Each row was made from one walk, in order. Every step used is in the known rows, and no mark comes twice. Write each row's walk.
Known rows:
garu dibe nupezo tabivo: [ 11.1   1.9   5.4 -32.0 -14.2  -3.1 -26.7 -22.2  13.0   9.8   7.8   2.2
  11.5 -27.2  -3.0  -2.6  -2.4 -16.0  34.7   2.2   8.3  22.2  -2.7 -14.6
   4.3]
tilov nupezo garu dibe givadog: [  4.9  26.8  12.5 -63.9  -1.7   0.0 -11.9 -27.3  16.1  -7.7  16.1   3.2
  -7.9  -8.5  -0.3  -0.2 -34.4  -7.2   7.8  -1.2 -13.4  18.1 -14.4   4.6
 -14.3]
dibe garu nupezo: [  2.6  14.4  -8.7   5.0   6.5 -13.3  -2.4   2.1  49.7   4.4  -0.1  -4.0
  -1.0  13.6  -9.1 -16.9 -31.4 -14.2 -11.3   5.4 -10.1 -14.0  14.2   4.6
  -6.7]
tilov nupezo dibe: [ -2.1  13.4  15.6 -27.4   2.1   7.4  -6.1 -10.3  -2.8  -5.1  22.5  -2.5
  -4.1   1.2  -4.1   4.2  -5.5   3.6  23.2  -7.3   6.1   7.0 -17.6  15.2
  -6.0]
leke nupezo garu dibe: [ -4.3  14.7   4.3 -54.5   3.9   9.1   1.8 -27.4  16.4  -9.6  17.9   9.1
 -10.8  -6.3 -20.6 -17.8 -17.4 -30.8  15.1   0.7  21.2  19.8  -4.4  -1.4
  -6.7]
nupezo tilov givadog: [  3.9   9.2  10.1  17.5  -6.5  -5.7 -12.6 -21.2  -9.2 -10.9  21.2  -1.3
   5.6  -7.9 -25.7  10.0 -10.6   8.5  -4.5  -5.3 -10.7   5.5 -16.6 -11.2
   1.2]
puva leke: [  8.0  -0.3  -6.3   6.9   2.2  -7.0   2.5   5.0 -13.9  -3.5  -5.1   0.8
 -10.3 -21.0   1.3 -13.3  12.5  -0.7  -5.5  -2.6  -2.7   3.7  -1.7   4.0
   2.3]
leke puva: [  3.9  -6.1   0.8  -2.6   6.2   5.8   7.8   1.4  12.9  -2.3  11.9   2.1
   4.8  -2.1  -9.9  -5.6   7.4 -17.6 -27.1   3.3  15.3  -0.4   2.3  11.8
   0.3]
givadog dibe nupezo: [ 31.8 -22.9   3.3 -25.3   2.8   1.9   1.4  -5.9  15.2  -0.2  16.2   1.6
  12.6   8.4   7.6  12.1   5.3   3.1  12.1   9.6 -14.6  16.3   3.2   1.8
  25.1]
givadog dibe: [ 16.5 -13.4  -0.3 -19.2   8.8  16.1  15.9  -1.6  -5.9  -7.4  18.1  -0.3
  -0.7  10.5  -7.2   1.1   5.1  -2.2  17.3   2.8   0.1   3.7  -1.9   0.7
  15.9]
puva leke nupezo tilov givadog: [ 15.7  -0.8   9.2  19.4   1.3  -5.9  -2.6 -19.8 -15.1 -22.9  23.3   4.3
  -7.3 -25.6 -35.6 -11.1  -3.0  -0.3  -6.3  -3.6 -10.8  22.4 -13.0  -4.3
   6.5]
givadog tilov: [ -2.0  -2.7  -2.3  21.9  -6.2  -7.4   4.1  -7.4 -13.3   0.5  12.4  -0.4
  11.6  18.9  -0.5  -4.7  -9.9  -1.1   4.4   4.3  -9.7  15.1  -6.8 -24.9
   6.5]
leke nupezo: [  3.2  -6.7   4.4  -3.1   5.6   7.7   6.5  -3.8  10.1  -8.1   7.7   4.7
  -1.9   2.3 -10.1  -7.3  -5.6  -7.5   3.6   3.8   2.0  12.9   4.6   3.4
   2.6]
tabivo nupezo: [ 22.8   2.5   6.9 -11.7  -2.7 -16.2  -5.3  10.1   9.6   6.9  -8.2  -1.5
  -6.1  -0.2   4.2  13.0  11.6   4.0   2.4   4.7  -6.6   6.6   2.9  19.3
  -4.4]
puva leke nupezo tilov givadog dibe garu: [ 40.1  -3.5   3.9   5.7  19.1   9.5  11.9 -20.5   4.7 -25.5  48.3   2.7
   0.0 -11.9 -54.5 -10.6 -16.1  -7.7 -20.1  -2.8 -19.8   7.5 -16.2 -15.3
  21.8]
nupezo ruvona: [ -4.4 -22.7   7.3 -12.1  -1.9   0.7  -1.2  -2.6  -2.8   4.4  14.2   0.9
  -3.1 -13.5  -4.5   0.0  20.9 -18.3   9.8   1.1  -1.3 -10.7 -13.8  -4.4
  -2.2]
tilov givadog dibe garu nupezo leke puva: [ 27.4   2.4  -1.7 -19.9  22.0   5.6  -2.1  -1.2  41.0 -18.4  60.1   1.4
  -8.8   4.8 -37.8 -11.8  -1.8 -37.1 -45.8   9.5  -5.7  -2.3   7.5  47.5
  20.8]
nupezo garu dibe: [ -7.8  20.3  -0.3 -49.6  -1.8   2.2  -4.6 -24.5   6.6  -0.7   9.7   4.1
  -8.6  -7.6 -10.9 -11.4 -13.2 -24.1  10.7  -2.6  19.4   7.4  -8.3  -4.7
 -10.4]
tilov givadog dibe: [ 20.7  -9.4   7.2 -13.0   8.0  10.6  12.2  -0.8 -16.5 -15.0  30.0  -0.5
  -0.6  -2.1 -27.1  15.2  16.2  -3.6  -5.6   2.0 -12.4  13.7 -12.4   7.1
  19.2]
tilov givadog dibe garu: [ 27.7  -0.2   3.1  -9.1  17.0  11.1  10.7  -1.8   8.3  -9.4  37.6  -1.7
   7.1   1.8 -38.4  14.0  -3.0  -8.9 -36.3   0.2 -21.1  -4.3 -14.2  -4.2
  18.2]
garu dibe: [ -3.0  10.9  -2.7 -17.2  -5.8  -4.7  -2.0 -20.9   5.1  -1.2  -1.1   0.7
   2.3  -5.6  -6.9 -10.0 -13.9  -8.4  22.5  -2.2  18.0  11.1   8.2  -2.1
  -5.3]
puva leke nupezo: [ 10.7  -8.4  -1.8   3.0   8.5  -0.1   8.7   1.1  -5.3 -11.9   2.4   5.8
 -12.4 -19.4  -9.6 -20.2   7.5  -8.2  -1.0   1.7  -0.9  16.2   2.6   7.0
   5.5]
nupezo tabivo: [  0.0   1.5   3.8  -6.7  -1.9  15.6 -10.6   3.0 -14.0   4.6  10.2  -0.5
  -4.6 -20.2 -10.5  -3.4  12.1 -12.6  16.8  -2.5   4.5  -2.1 -15.4 -16.1
   1.3]
puva leke nupezo dibe givadog tilov: [ 12.4   1.7  -2.0   2.8   7.7   2.9  -6.6  -6.9 -29.3 -16.8  35.5   6.8
   4.8 -16.8 -16.4 -27.9 -18.1   1.7  18.7   1.5 -21.0  29.7 -27.5 -26.6
  22.9]
tabivo nupezo garu dibe: [ 15.3  23.6   6.3 -61.7  -4.5 -13.5 -10.2 -14.1  14.7   6.2   1.6   3.0
 -14.9  -7.5  -7.1   1.4  -0.9 -20.3  12.8   2.1  12.4  13.6  -5.8  14.2
 -14.3]

Which walk is each row?
[ 23.8   5.4   5.5 -20.6  -0.7 -12.2 -23.7   5.9   2.0   1.1   8.9   2.4
 -18.1  -4.6  12.3   9.3  15.0   1.8   0.6   3.7  -4.1   5.0   6.0  41.7
   4.1] => tabivo nupezo leke
[ 19.1   6.9  -7.0   0.8   8.9   0.7   5.8 -22.6  42.5  -8.1  29.0  -5.7
   3.0  29.7 -22.9 -20.5 -44.2  -6.7  24.9   4.1  -7.6 -14.6   7.3 -13.8
   7.1] => givadog dibe garu nupezo tilov
[ 23.3  11.4   6.3 -12.9  -4.0 -12.6 -21.5  -0.1 -16.1   1.1  23.7  -0.2
  11.5   2.5  -3.0   5.0 -13.4  13.4  21.9   4.6 -26.4  20.3 -27.7 -13.5
  14.3] => tabivo nupezo dibe givadog tilov
[ 32.2 -19.6   2.5 -33.7   5.0   4.3 -16.8 -10.8   8.6  -5.6  33.4   5.4
   1.3   4.2  15.3   8.4   8.3   1.2   8.0   8.6 -12.4  15.3   5.8  25.5
  33.5] => givadog dibe nupezo leke
[ 15.6  -2.8   1.3 -35.1  -4.8 -10.0 -27.1 -27.5  33.6  -2.1  25.7   8.8
   8.6 -13.9   6.4  -9.0  -1.7 -22.7 -13.5   6.7  20.9  22.9  18.2  34.0
  12.5] => garu dibe nupezo leke puva
[ 27.6 -46.9  10.8 -39.1   0.8   2.2   1.2  -8.1  12.7   4.0  29.6   2.7
   9.8  -5.6   3.4  11.5  24.7 -15.6  21.3  10.9 -16.6   6.0  -9.1  -0.4
  22.9] => givadog dibe nupezo ruvona
[  4.1  16.3   3.6 -56.7   4.9  10.1  -9.0 -25.0  16.9 -13.0  20.2  10.9
  -4.5 -15.0 -16.8 -15.8 -34.3 -19.1  10.2   3.4  -4.7  20.6  -9.2  -8.6
  -0.7] => leke nupezo garu dibe givadog
[ 23.9  20.8   4.6 -26.6   9.9  -5.3 -15.8   5.5  21.7  10.5  15.9  -2.4
   1.8  -2.3 -18.3   7.2  -5.9  -2.9 -10.2  -3.7   0.9 -14.9 -16.0   3.9
  -0.1] => tabivo nupezo dibe garu
[ 22.7   5.6  -1.0  -9.6  14.2  -3.1   9.5   1.1  34.6 -10.4  30.2  -4.7
  -1.9  10.2 -35.9  -2.7 -13.2 -17.9 -15.7   7.1 -23.8  -0.2   2.4  12.4
  12.3] => tilov givadog dibe garu nupezo
[ 15.6  -6.6   2.6 -17.1  -4.1 -11.3 -33.2  -8.3  15.7   1.9  15.3   5.8
   2.3  -7.0  23.1   7.6   2.6   3.4  -8.4   5.7 -12.8  11.6   7.2  25.3
  17.6] => dibe nupezo leke
[ 11.5  -0.1   1.4 -24.8 -11.9 -18.4 -15.8 -24.3  25.4   5.8  -4.0   2.9
  15.6  -7.3   7.3   0.4 -13.7  -2.9  16.1   4.6   2.5  23.7  12.8   0.0
   3.8] => garu dibe nupezo
[-11.4  16.1  -1.7 -19.1   0.2  -3.9 -11.2  -2.4  12.6  -2.7  11.3  -3.0
  -8.3   1.3  -7.0 -21.3 -11.3  -9.8  41.2   0.4  12.1   1.2  -2.2  16.0
  -1.2] => garu nupezo dibe
[  2.7  -0.1  15.5   5.4  -7.7   6.0  -2.9 -11.0 -17.0   1.7  27.1  -3.6
   2.3   7.0  -4.6  -0.1  -4.6  -9.6  23.3   1.6 -11.5  22.8 -22.9 -22.7
  -2.1] => givadog tilov nupezo tabivo
[ 27.3 -12.2   5.7 -59.4   6.8   7.7  -0.2  -9.5  16.7   0.1  26.5   4.9
   3.5   6.0   3.1  10.7   4.9 -12.6  -1.0   9.0 -14.7  12.9 -12.8   1.2
  20.4] => givadog dibe nupezo garu
[ 32.4 -12.7   7.5   1.8  10.3   9.7  13.8 -22.0 -20.6 -30.5  42.2   3.7
  -8.2 -15.6 -42.5  -9.5   3.2  -2.2  12.0  -0.8 -10.5  25.2 -15.0  -4.4
  22.2] => puva leke nupezo tilov givadog dibe
[  3.6   9.0  -5.0   1.5 -10.4 -11.8  -7.9 -25.3  -7.9  -5.6  14.3   2.0
  20.1   4.2  -4.5 -12.5 -39.7   2.4  21.9   4.6 -16.6  27.0  -5.0 -34.0
   7.9] => garu dibe givadog tilov
[  9.2  -0.1  13.5 -20.0   7.2   6.5  -6.9  -8.7  15.6 -10.7  33.0   3.4
 -11.2   2.0   4.6  -1.1   6.0 -15.5 -29.2   1.6   9.0   8.6   4.9  51.6
  -1.0] => tilov nupezo leke puva
[  3.9   5.7  17.4 -17.6  -2.5  13.1  -7.0  -3.4  -4.9   1.6  14.8  -3.1
  -8.4 -11.8  -3.6   4.9   5.4  -8.5  19.9  -3.1  -1.8   8.3 -15.5   0.8
  -9.0] => tilov nupezo tabivo
[ 43.0  -3.2  16.6 -13.6  -0.2  -6.0  -1.6 -13.7  -6.5 -12.3  30.9  -3.4
  -1.4   3.7 -28.8  23.5   7.1   9.3  15.5   2.5 -16.8  16.2 -13.7   7.9
  12.9] => tabivo nupezo tilov givadog dibe
[  6.5  -1.1  -3.3  18.9  -4.8  -7.4  -6.6  -4.6 -12.3  -3.9  14.3   1.4
  17.7   9.6   3.4  -2.5 -26.4  10.4  -1.5   6.6 -34.5  16.5 -12.3 -31.4
  14.2] => dibe givadog tilov
[ 31.2 -22.6   7.2 -32.1   1.5  17.6  -8.6  -3.2   0.9   3.9  26.8   1.3
   8.6 -12.7  -2.1   8.8  16.0  -9.4  28.8   7.4  -9.4  14.7 -11.9 -12.7
  25.7] => givadog dibe nupezo tabivo
[ -1.1   3.9   7.1 -36.7   9.9  13.5   2.8  -7.0  11.2  -8.1  18.1   8.2
 -12.1  -1.1 -13.6  -8.4  -4.5 -22.8  -8.2   3.2   2.4   8.8 -12.0   1.3
  -2.0] => leke nupezo garu
[ 39.8 -22.6  11.4 -31.6  10.7   5.4 -12.6  -7.6  12.2 -15.7  57.1   7.2
   6.6 -11.4 -13.8  16.5  27.4 -17.8 -41.6  11.1 -10.1  25.1  -1.3  44.9
  36.7] => tilov givadog dibe nupezo leke puva
[ -3.4  24.5  12.9 -60.1  -2.7  -0.3  -0.8 -29.0  15.6  -3.5  13.9   1.6
 -12.9   0.9  -4.5  -2.2 -18.5 -19.2  14.1  -3.3  11.9  16.9  -8.8  12.6
 -20.6] => tilov nupezo garu dibe
[ 10.5  11.9  -4.9 -28.2   3.1  -4.9  -2.6 -27.2 -10.3 -17.1  26.5  11.2
  -3.5 -17.0 -16.7 -34.3 -31.9 -21.1   9.2   5.3 -17.5  39.0 -18.4 -29.1
   8.4] => puva leke nupezo garu dibe givadog tilov
[ 11.1   1.2   7.0 -40.1  -1.4  -7.5 -17.4  -7.3  22.1   8.3   8.9   5.7
   4.0  -4.4  11.8   9.9  -0.3 -10.0 -20.2   6.3 -13.8   9.0 -10.9   0.9
   3.8] => dibe nupezo garu
[  6.5   2.1   0.3 -29.2  12.7   6.4   6.1  -2.5  -2.8 -11.2  13.6   9.1
 -23.2 -21.8 -13.7 -20.9   8.3 -23.9 -13.2   0.8   0.2  12.6 -13.5   5.1
   0.3] => puva leke nupezo garu
